In the rows, 128 means zero.
Known rows, with every step that occurs:
fedozu dazaz tasup gimu raved rinup: [110 136 100 100  88 102 125 141 142 101 111  82  86 161 123 125 138 108
 113  84 107 109 120 133 114 123 116 139  93 138 147  82]
rinup raved: [136 134 132 149 139 150 131 122 125 150 114 132 150 122 127 108 132 133
 144 134 138 146 120 131 118 131 114 132 174 113 118 142]
fedozu dazaz tasup gimu tekur: [109 149 121  58 101  98 116 136 145 109 182 109 124 144 124 153 119 112
 147  96 117 113 147 129 126 133 171 112 136 153 144  35]
manu gipo tosizim: [136 178 104 196 202 151 134 134 119 135 131 168 176 111 167 123 128 157
 109 157 137 153 154 141 150 125 147 148 131 168 125  56]
fedozu rinup tekur: [108  82 139 135 142 113 128 135 132 137 139 132 147 111 136 122 132 119
 163 158 126 120 141 120 134 144 110 101  86 113 114 185]
dazaz tasup gimu raved rinup fedozu: [ 99 135 115 128 104 118 127 126 134 115  82 110  60 153 132 103 152 122
 105 114  99 116 124 135 106 125 104 158 137 136 147 143]
gimu raved rinup fedozu dazaz tasup: [104 113 112 101 111 123 120 132 131 111  81 115  75 162 141 108 130 136
  95 116 109 107 114 121  99 136  61 162 113 127 137  95]
gimu raved: [162 144 131 170 134 139 123 131 132 144 121 119 142 133 131 121 126 133
 141 141 127 131  98 134 115 106 106 108 129 118 105 159]
raved rinup tekur: [113  97 143 156 165 119 122 129 117 138 138 139 111 113 140 110 145 128
 154 156 133 121 154 122 145 133 120 101 108  72 119 172]
tasup gimu tekur tosizim gipo manu: [136 165 134 148 130 144 137 115 120 124 197 147 169 103 142 141 130 121
  72 128 140 144 193 134 174 111 229 118 171 166 162  41]
raved gimu tekur: [144 126 145 140 133 118 143 113 131 131 169 143 149 130 131 148 112 121
 161 145 140 115 145 122 156 112 162 103 131 124 131 138]
fedozu rinup raved gimu tasup dazaz: [130  91 108 104  61 102 168 127 156 123  63 104 140 151 114 145 120  97
 128  78 139 119 106 118 108 145  45 206 122 139 138 200]
raved gimu tekur tosizim: [144 127 139  95 138 127 134 114 126 129 151 129 154 115 123 135 111 106
 131 142 148 124 162 123 158 109 183 104 115 126 136 137]
dazaz tasup: [140 163 121 114 142 136 104 129 135 129 133 127 139 121 135 127 126 150
 143 127 119 147 111 127 111 131 115 129 123 135 121 112]
sagi tekur gimu raved: [164 124 133 190 141 150 109 140 128 136 120 124 147 133 100 155 124 157
 146 125 125 139  70 135 117 125 131 113  96 136  88 161]
tekur tosizim: [153 150 131 111 172 146 108 130 125 144 125 122 164  99 132 116 121 129
 125 146 139 150 130 129 119 121 141 117 113 114 118 143]
tekur gimu raved: [156 141 136 197 124 122 119 146 123 136 134 130 152 131 120 139 124 157
 146 131 128 123  74 141 119 111 121 115 117 128 101 158]
manu gipo: [145 162 122 182 187 148 130 128 130 134 127 155 169 115 151 126 127 152
 135 154 139 146 130 130 137 123 127 136 134 139 124  87]
dazaz tasup gimu raved: [133 166 111 126  91 121 119 139 143 119 126  95 114 144 118 125 142 122
 131 105 104 126 105 143 108 112 137 125 121 157 133 121]
sagi tekur gimu tasup: [161 135 139 161 149 144 110 142 134 137 128 133 147 124 102 181 107 161
 155 109 136 151  62 129 104 146 120 141 107 117  84 177]
gimu raved rinup tekur sagi: [130  89 133 111 122 143 136 116 106 133 103 140  71 131 121  95 133 110
 134 167 126 115 127 129 137 123 105  82 136  87 109 187]
sagi tekur: [162 133 133 144 182 161 102 125 132 147 121 132 154 118 117 140 123 144
 154 143 128 158 108 121 115 133 136 117 107 123 100 144]
raved rinup fedozu dazaz: [107 104 133 123 169 119 122 131 124 131 103 144 108 135 152 110 124 146
 119 143 126 122 125 112 106 143  83 165 128 106 132 103]
tosizim gipo manu: [153 170 132 209 159 154 130 122 119 134 166 168 178 108 157 132 126 169
  95 143 136 156 141 128 149 121 145 143 162 161 140  59]
fedozu dazaz: [141 137 130 112 157 122 111 142 131 135 144 128 160 127 136 136 109 145
 149 134 134 132 109 122 108 131 114 131 120 127 119  85]
gipo manu: [163 156 131 189 158 145 118 130 133 133 146 162 168 114 139 133 120 160
 126 153 135 142 132 126 136 122 133 133 135 137 128  71]
gimu raved rinup fedozu dazaz: [115  99 124 143 137 122 127 134 126 129  92 125  93 154 146 109 128 134
 104 135 121 109 112 120 103 127  65 156 120 107 125 131]
sagi tekur tosizim gipo: [154 148 128 122 189 186 109 119 115 145 127 123 172  94 126 134 128 140
  89 129 135 183 141 127 127 129 173 128 115 144 117 135]
dazaz tasup gimu raved rinup: [124 152 107 142  99 117 124 126 140 113 106  88  79 149 124 120 148 112
 120 103 107 120 127 137 124 115 120 128 110 124 139 136]
tekur gimu: [146 148 144 181 154 119 110 141 120 138 149 149 163 109 126 143 119 171
 159 139 132 136  90 132 121 128 137 127 120 125 105 136]

Rows:
[111  89 120 144  99 119 159 118 137 129  82 117 149 133 119 114 126 108
 140 129 132 124 133 121 133 136 105 150 117 145 139 166]
fedozu rinup raved gimu
[130 162 126  47  99 134 125 109 130 118 156 139  94 128 110 137 114 112
 146 129 116 127 147 132 130 129 174  94 178 155 138  93]
dazaz tasup gimu tekur sagi
[137 136 121 182 122 117 134 127 131 129 110 100  97 144 127 115 145 108
 131 124 118 118 124 134 129 106 130 114 119 106 129 162]
tasup gimu raved rinup
[112  77 137 175 100  97 133 149 128 128 135 124 140 126 116 135 136 130
 155 139 121 103 103 133 134 133 107  99  72 127 101 202]
fedozu rinup tekur gimu raved
[161 152 121 157 181 192 112 119 119 133 135 146 183  94 129 144 126 151
  61 138 139 180 155 126 148 131 180 139 122 167 132  67]
sagi tekur tosizim gipo manu
[103 136 124  68 141 120 106 143 133 119 116 138 120 136 142 123 120 155
 120 123 112 127 108 121  87 151  92 174 133 157 138  62]
rinup fedozu dazaz tasup
[124  89 139 161 134 124 130 128 118 135 123 119  98 133 132 106 151 113
 143 146 129 110 133 130 142 117 103  89 101  75 112 192]
gimu raved rinup tekur
[150 136 131 140 128 109 146 133 139 133 127 127 138 134 127 155 109 132
 147 116 141 130  89 127 115 122 109 155 114 118 124 173]
raved gimu tasup
[125 107 139 130 104 131 155 107 127 134 141 139 139 137 116 126 127 108
 151 128 145 117 149 126 156 120 156 112 177 120 136 139]
rinup raved gimu tekur
[ 96 121 117  83 145 117 110 132 132 113  97 131  87 142 148 115 127 147
 109 122 114 124 129 113 102 151  74 174 119 124 143  80]
raved rinup fedozu dazaz tasup
[ 85 101 114  80  81  89 126 149 132 100 126  86  73 156 116 120 156  99
 125  97 108  96 135 136 124 134 131 121  84 126 147  98]
fedozu dazaz tasup gimu raved rinup tekur
[127 124 129 143 117 131 151 121 123 135 100 132 149 128 115 118 134 127
 142 126 139 131 116 129 130 124 131 146 153 134 138 145]
rinup raved gimu
[125 176 118 115 123 115 111 138 140 121 135 112 132 124 123 129 137 134
 143 110 109 140 121 138 111 129 153 134 128 157 141  97]
dazaz tasup gimu
[123 160 130  98 107 113 118 125 141 121 176 120 119 134 128 145 129 114
 154 113 115 122 149 133 136 122 177 105 150 141 139  93]
dazaz tasup gimu tekur
[100 108 121 132 116 102 136 139 130 122  94 112  82 158 134 114 138 119
 105 118 110 103 118 128 104 122 104 158 124 129 144 113]
tasup gimu raved rinup fedozu dazaz
[163 137 122 113 110  99 141 138 147 127 105 122 144 140 122 161 113 129
 142  92 141 125  88 124 103 124  82 193 114 133 131 176]
raved gimu tasup dazaz
[ 75 116 125  69 108  94 124 126 135 106 140 125  70 156 139 130 132 115
 119 107 110 103 169 118 126 145 141 149 145 131 161  60]
raved rinup fedozu dazaz tasup gimu tekur
[116  96 118 132  77 113 169 122 146 128  80 106 131 144 115 141 114 100
 135 101 139 125 108 122 118 143  71 171 130 126 129 202]
fedozu rinup raved gimu tasup
[133 109 135  76  95 152 164  95 115 132 119 160 112 135 104 119 110 106
 144 148 143 122 143 125 149 127 153 105 207 135 136 131]
rinup raved gimu tekur sagi
[111 115 135 165 163 148 131 122 103 125 149 156 144  92 151 111 149 135
  64 151 144 144 195 125 177 130 168 122 120 119 149  92]
raved rinup tekur tosizim gipo manu
[118 150 117   4  86 116 120 121 133 106 162 130  96 141 109 147 104 110
 138 115 115 115 142 127 119 138 169 108 168 168 146  36]
fedozu dazaz tasup gimu tekur sagi
[143 127 133 211 130 119 125 129 121 131 118 126 115 135 127 130 131 147
 136 132 130 118  96 133 135 114 101 115 105  94 106 170]
tekur gimu raved rinup
[114  83 124  71  75 138 174  88 127 124 103 144 115 134 107 119 102  88
 141 148 137 112 158 116 153 139 124 112 174 146 136 163]
fedozu rinup raved gimu tekur sagi
[ 95 140 113  81  89 108 121 153 139 108 107 102  96 159 125 126 134 131
 106  98  97 111  98 136  82 130 117 167 130 180 147  72]
rinup fedozu dazaz tasup gimu raved
[ 94 113 120 120  91 104 131 136 130 112 121  95  70 142 115 110 166 102
 130 108 107 104 141 140 133 124 139 105  96 113 139 150]
dazaz tasup gimu raved rinup tekur
[130 152 113  77 134 115 104 144 139 117 135 121 143 133 133 138 113 146
 136 111 121 135 110 125 101 141 108 139 107 146 129  57]
fedozu dazaz tasup
[141 151 143 120 159 158 124 108 114 145 181 136 165 101 151 133 121 123
  98 135 145 149 172 128 154 113 183  98 165 125 129 124]
gimu tekur tosizim gipo
[113 104 132 144 142 151 134 121 100 136 128 110 118 110 142  98 157 109
  80 134 136 134 163 135 153 113 140 100 112  97 128 185]
gimu raved rinup tekur tosizim gipo
[162 136 144  89 139 155 125 100 118 143 159 165 117 118 128 129  99 125
 154 170 137 130 138 122 138 125 142  79 185 114 109 129]
gimu tekur sagi
[122 108 128 179 132 155 139 121 107 122 136 133 128 109 143 104 153 121
  50 142 139 133 180 133 175 114 155 116 114 120 147 114]
gimu raved rinup tekur tosizim gipo manu
[124 130 141 149 157 151 126 135 105 130 168 155 175  86 144 122 144 144
  73 151 143 151 171 131 162 128 187 124 130 150 145  80]
rinup tekur tosizim gipo manu
[113  97 153 169 129 102 129 146 118 128 142 137 102 123 123 147 135 142
 155 120 142 115 103 128 134 144 105 124 107  64 105 205]
raved rinup tekur gimu tasup
[125 112 134  82 109 144 147 109 122 132 124 124 148 122 112 118 123  95
 119 129 155 126 164 127 157 119 177 111 154 121 143 139]
rinup raved gimu tekur tosizim
[126 161 127  57 113 126 110 124 137 120 162 102 126 120 119 137 128 101
 123 112 124 129 171 136 137 122 200 104 130 140 144  98]
dazaz tasup gimu tekur tosizim
[120  82 138 123  93  78 132 153 144 124 129 127 143 125 117 169 122 130
 155  97 133 105  89 123 108 158  64 166  83 122 109 216]
fedozu rinup tekur gimu tasup dazaz
[151 150 142 172 130 115 120 145 131 138 147 136 144 122 123 168 110 162
 156 111 141 136  66 132 106 135 107 144 136 108  99 170]
tekur gimu tasup
[123  98 141  93 154 140 130 111 105 136 116 159  87 110 125 101 129 122
 146 176 130 126 144 122 138 139 121  90 139  86 117 168]
raved rinup tekur sagi
[120 105 122 144 118 136 140 119 137 141  95 119 153 124 130 105 126 116
 140 135 129 138 132 121 120 143  84 135 139 120 119 159]
fedozu rinup raved
